Each row was made from one path, in order. Every step used is in the known rows, and no mark comes twice. Write each row's path.
In the rows, 128 means zero.
Known rows
feti, latigul, mokizof, fudo, taku, kodo: [165 129 163 100  90  56  78 163  98 157 115 183 136 160 121  95 131 105
 111 135 153 138 174 152]
feti, latigul: [148 132 152  94  84  89  85 157 145 116 116 146 130 159 117  93 158 131
 109 141 148 113 166 146]
kodo, latigul: [151 137 162 155  90  64 107 158 144 119 118 133  91 141 116 106 160 115
 116 133 146 104 167 146]
gurap, latigul, mokizof, fudo, taku, tiro: [145 167 175 164  79  42  71 162 105 163 118 200 126 146 136 102 143  87
  26 139 146 136 174 167]
tiro, taku, fudo, mokizof: [146 138 159 146 105  98 110 127 107 155 129 178 106 165 121 107 166  86
 182 128 159 135 154 151]
mokizof, fudo, taku: [144 141 175 139  89  90  82 167 101 155 117 168 127 166 115 108 147 100
  83 137 148 117 160 129]
fudo, mokizof, latigul, gurap: [130 139 140 152  83  52  95 152 120 167 118 180 130 138 137  94 164 107
 102 122 152 112 176 161]
gurap, latigul: [155 145 156 161  83  65  82 155 138 126 116 140 118 144 129  99 163 112
 114 140 139 110 166 166]
tiro, taku, kodo: [166 137 129 130 102 104 126 116  97 138 127 101 121 179 120 109 150  95
 149 143 152 126 161 138]
nobas, latigul, mokizof: [149 171 159  97  76  93 111 160 133 149 116 192 156 153 135 112 155 115
  92 122 142 121 171 138]
kodo, latigul, mokizof, fudo, taku, tiro: [145 162 180 159  87  40  98 165 110 158 119 194 101 144 122 111 139  89
  25 136 151 130 175 145]
fudo, taku: [145 145 171 132  91 102 107 177 135 144 114 155 125 165 125 106 142 103
 119 142 151 116 165 135]
gurap, latigul, mokizof: [149 169 156 154  76  38  86 153 151 146 119 168 120 142 136 100 159 113
 120 125 137 111 171 173]
latigul, mokizof, fudo, taku: [139 165 175 132  83  62  85 166 114 176 120 197 126 163 123 109 142  99
  86 122 144 118 166 136]
taku, kodo: [166 122 147 141  93  97 112 139 117 135 119 121 129 164 121 108 143 106
 138 130 149 122 173 140]
nobas, latigul: [154 141 158 106  82 121 105 162 123 129 114 163 156 157 125 110 160 113
  87 138 146 119 166 130]
tiro, taku, kodo, latigul, feti: [171 132 128 146 107  73 147 129 101 140 125  84  92 155 119 111 148  99
 134 153 142 123 162 191]
mokizof, latigul: [148 156 153 142  81  64  82 162 127 136 118 159 137 161 121  90 159 114
 114 138 152 104 168 144]
taku, kodo, latigul, mokizof, fudo: [170 137 155 161  90  25  97 137 103 150 123 153  98 141 117 111 148 103
 111 116 143 121 174 152]
latigul, mokizof: [141 171 155 126  78  67 107 149 151 155 123 169 127 160 129 109 150 118
 117 114 141 108 172 145]
fudo, mokizof: [139 146 175 153  82  83 101 143 139 141 119 181 123 155 131 110 161 111
 112 120 154 119 172 145]
mokizof, latigul, kodo: [144 127 138 147  80  68 101 161 125 149 107 106 143 155 125  93 153 125
  88 138 148  99 170 162]
kodo, latigul, gurap: [143 121 128 146  93  62 121 158 139 140 119 109  87 128 121 109 160 113
 101 131 137 101 169 157]

Which path is each row?
[174 110 172 167 101  60  98 165  84 139 116 139  98 147 110 106 140  90
 112 145 154 129 168 141]	mokizof, fudo, taku, kodo, latigul
[138 116 142 157  95  63  91 160 107 173 119 192 121 135 128  89 163  96
 162 120 153 127 170 168]	taku, fudo, mokizof, latigul, gurap
[164  94 139 158 105  61 112 165  82 161 116 116  93 134 114 107 140  87
 101 140 146 126 170 149]	mokizof, fudo, taku, kodo, latigul, gurap
[147 145 155 156 103  67  91 139  93 158 127 198 116 164 121  89 170  84
 183 135 165 131 154 160]	tiro, taku, fudo, mokizof, latigul
[143 167 157 132  78  57  81 139 117 166 125 181 126 160 119 113 154 113
  82 113 137 108 166 140]	latigul, mokizof, fudo
[165 120 164 141  98 103 119 168 111 143 114 133 130 166 124 105 132  95
 145 142 155 131 173 137]	fudo, taku, kodo
[171 118 146 156  97  70 131 152 121 135 116 100  98 141 123 109 142 113
 123 142 139 118 175 191]	taku, kodo, latigul, feti
[152 131 138 127 107 113 111 133 101 146 129 135 110 173 112 105 161  90
 183 137 148 124 148 146]	tiro, taku, fudo
[148 160 163 154  83  23  86 148 122 152 124 174  95 140 114 111 159 112
  86 116 140 105 167 150]	kodo, latigul, mokizof, fudo
[146 126 127  96  85 123 122 160 116 150 115 140 150 143 130 112 160 112
  74 136 138 117 168 139]	nobas, latigul, gurap
[142 152 171  91  82  54  67 173 122 158 116 198 131 159 116  95 143 115
  86 137 147 122 164 150]	feti, latigul, mokizof, fudo, taku
[138 112 120  84  87  87 101 157 140 137 116 121 127 145 121  93 158 130
  98 137 138 108 167 155]	feti, latigul, gurap
[144 155 152  86  78  60  90 156 159 136 118 170 134 154 125  95 152 132
 114 125 144 113 170 157]	feti, latigul, mokizof
[166 107 101 141 112  71 147 124  97 145 126  74  87 144 121 110 156  94
 142 141 144 121 163 159]	tiro, taku, kodo, latigul, gurap
[136 160 165 154  79  57  94 159 127 161 117 194 134 150 137  94 157 115
  96 137 150 115 174 192]	fudo, mokizof, latigul, feti
[168 139 169 155  97  44 126 174 129 151 115 154 102 141 129 105 131  95
 151 129 153 130 179 157]	fudo, taku, kodo, latigul, mokizof
[138 172 172 138  82  71  92 158 105 173 120 201 129 163 126 112 134  90
  25 131 151 133 173 134]	latigul, mokizof, fudo, taku, tiro
[141 158 170  98  80  62  75 164 111 153 116 205 140 158 122  97 136 105
  20 143 153 139 173 146]	feti, latigul, mokizof, fudo, taku, tiro
